Each row was made from one small tree. The marks that hang from a mark follow it in brackets, in alphabetical order. Every link used is in the known rows. Write each row's tree.
In the rows, zero is written as 128.
Known rows:
vode[dipuz]: [111 115 121 114 111 112 112 112 120 141 120 138 129 140 128 125 113 150
 126 136]
fole[fozas[bedasi]]: [128 125 126 126  96 120 126  68 114 124 136 104 109 108 103 158 130 119
 111 150]
bedasi[vode[dipuz fole[fozas[gulo notut]] zopet]]: [139 139  95  62 127 108  86  40 153 190 129 134 135 126  91 156  86 153
 110 170]
nere[sikom]: [124 142 128 154 126 134 141 139 128 104  97 152 130 125 116 135 123 134
 137 132]
bedasi[vode]: [115 136 126 121 108 134 130  97 136 148 139 141 137 117 132 116  98 109
 148 138]
fole[fozas[gulo[vode] notut]]: [166 126 121 114 130 124 120  72 126 113 115  98 112 117  50 153 150 137
 143 167]
riner[fozas[gulo]]: [161 113 123 140 146 140 121  97 122 131 142 108 132 121 122 149 146 117
 141 123]
dipuz[vode[fole zopet]]: [169 153 126  74 141 123 122 113 175 132 160 138 160 161 144 150 107 120
  91 151]
bedasi[vode[dipuz fole[fozas[notut]] zopet]]: [123 118 109  61 116 108  90  46 154 198 132 145 138 114  98 147  72 136
  95 162]
sikom[zopet]: [147 156  94 108 129 120 124 103 124 121 115 118 105 124 121 120 129 141
 105 114]
gulo[fozas[bedasi] vode[dipuz zopet]]: [188  87 112  91  85  94  95  80 131  92 149 114 119 131 131 133 146 149
 113 172]
vode[dipuz fole[fozas[bedasi gulo notut]] zopet]: [149 144  80  55 134  84  65  47 134 157 116 105 133 125  85 180 113 178
  92 174]
dipuz[vode]: [140 145 144 116 119 131 132 113 152 109 146 131 149 147 130 135 118 100
 133 140]
riner[fozas[bedasi]]: [140 101 129 132 115 123 112  83 111 120 147 104 143  97 136 149 131  99
 125 126]
fole[fozas[bedasi[vode[dipuz]] gulo notut]]: [108 145  98  95  97 102  74  17 122 143 107 102 128  95  66 159 105 138
 153 172]
zugon[delegi]: [ 97 133 117 128  87 128 132 108 113 129 120 162 157 130 132 125 125 157
 109 139]
zugon[delegi zopet]: [112 113  82 130  83 116 115 105 116 135 108 171 123 120 122 113 139 164
  89 120]
fole[fozas[gulo]]: [150 138 121 132 131 135 134  80 125 135 134 107  98 132  88 157 146 138
 127 149]
vode[dipuz fole[fozas[gulo]] zopet]: [165 134  95  76 139 105 106  70 139 175 143 129 112 159 109 170 118 179
  78 167]
bedasi[vode[fole[fozas]]]: [128 133 129 106 105 139 148  67 161 171 160 147 127 125 108 148  88 114
 111 150]
fozas[bedasi gulo[vode[dipuz fole zopet]] notut]: [173 153  73  53 127  75  68  80 129  98 108 105 160 136  96 161 130 190
 130 185]

Which tree is each row?
[142 130 120 107  95 126 112  73 175 123 163 124 132 115 122 146 110 119
 128 140]
gulo[fozas[bedasi[vode[fole]]]]
[182 173 111  71 128 112 114  60 162 122 163 108 141 157 117 183 120 128
  93 176]
dipuz[vode[fole[fozas[bedasi gulo]] zopet]]
[190  96 114  84 117 101  78  88 144  83 126  94 132  98  96 137 154 127
 125 163]
gulo[fozas[bedasi notut] vode[zopet]]
[170  99 127 108 101 112  93  90 149  70 128  97 132 100  79 135 149 123
 145 153]
gulo[fozas[bedasi notut] vode]
[129 175  65  49 125  80  49  51 142 146 108 114 167 114 106 155  93 169
 142 173]
fozas[bedasi[vode[dipuz fole zopet]] gulo notut]
[165 163 132 101 128 136 146  77 175 126 164 124 132 165  95 174 117 123
 112 157]
dipuz[vode[fole[fozas[gulo]]]]
[147 118 104  80  94 107  86  61 166 142 160 132 134 122 136 142 105 136
 110 155]
gulo[fozas[bedasi[vode[dipuz fole zopet]]]]
[135 116  99  67 109  96  54  54 171 147 131 118 149  96 102 141  96 134
 121 151]
gulo[fozas[bedasi[vode[dipuz fole zopet]] notut]]
[172 140 135  79 131 128 133  82 172 146 166 130 136 156 121 165 107 110
  75 161]
dipuz[vode[fole[fozas] zopet]]
[147 130  86  70 131  98  56  34 134 159 131 108 172  96 112 162  99 131
 134 154]
riner[fozas[bedasi[vode[dipuz fole zopet]] gulo notut]]
[125 142  89  76 109  94  63  15 119 153 108  99 128  94  79 158 108 141
 136 181]
fole[fozas[bedasi[vode[dipuz zopet]] gulo notut]]
[126 138 115  93 123 113 108  71 148 140 128 107 135 105  75 173 110 133
 100 147]
vode[fole[fozas[bedasi notut]]]
[180 140  86  61 147  95  83 101 141 122 108 122 153 149  91 149 130 187
 127 173]
fozas[gulo[vode[dipuz fole zopet]] notut]
[153 150  99  71 143 122  98  55 160 179 134 125 134 115  90 156  98 133
 113 164]
bedasi[vode[fole[fozas[gulo notut]] zopet]]
[137 117 122 111 105 129 119  63 140 146 165 123 160 100 141 153  96  94
 125 133]
riner[fozas[bedasi[vode[fole]]]]
[199 101 107  72  93  96 103  82 157 100 162 126 129 147 128 150 133 162
  92 175]
gulo[fozas[bedasi] vode[dipuz fole zopet]]
[156  87 121  98  85  99  82  75 140  79 121 106 133 107  79 135 137 142
 145 159]
gulo[fozas[bedasi notut] vode[dipuz]]
[110 145  86  51 111  82  56  58 143 156 114 127 173  99 118 143  75 145
 121 161]
fozas[bedasi[vode[dipuz fole zopet]] notut]
[159 139  90  77 145 108  68  47 140 149 133 100 172  88 111 162 108 117
 136 150]
riner[fozas[bedasi[vode[fole zopet]] gulo notut]]
[114 174  89  96 120 102  68  64 129 115 101  99 156  93  94 144 112 135
 180 155]
fozas[bedasi[vode] gulo notut]
[179 154  84  78 134  88  72  90 113  79 101  88 150 113  97 148 153 158
 150 178]
fozas[bedasi gulo[vode[zopet]] notut]
[126 147  91  82 116  96  84  48 140 143 116 109 133 126  67 181 109 173
 116 164]
vode[dipuz fole[fozas[bedasi gulo notut]]]
[131 123  96  55 122  85  71  53 135 167 119 116 139 115  94 169  99 159
  76 168]
vode[dipuz fole[fozas[bedasi notut]] zopet]
[175 107 113 120  99 110 114  66 102  93 144 104 143 126 123 156 145 138
 147 159]
riner[fozas[bedasi gulo[vode[dipuz]]]]
[125 155  92  59 125  96  69  73 149 147 118 118 171  91 115 145  86 127
 126 156]
fozas[bedasi[vode[fole zopet]] notut]
[206  96 122  75 145 119 101 110 180 113 141 120 136 125  90 139 141 137
 102 154]
gulo[fozas[notut] vode[fole zopet]]
[197  99 138 112 113 138 150 120 179  98 170 134 121 149 106 142 143 137
 112 147]
gulo[fozas vode[fole]]
[195 125 111 114 116 123 132  81 126  93 161 104 149 131 121 170 146 134
 132 155]
riner[fozas[bedasi gulo[vode[fole]]]]
[123 147  91  67  95  90  91  68 135 154 143 140 157 130 153 144  83 145
 110 165]
fozas[bedasi[vode[dipuz fole zopet]]]
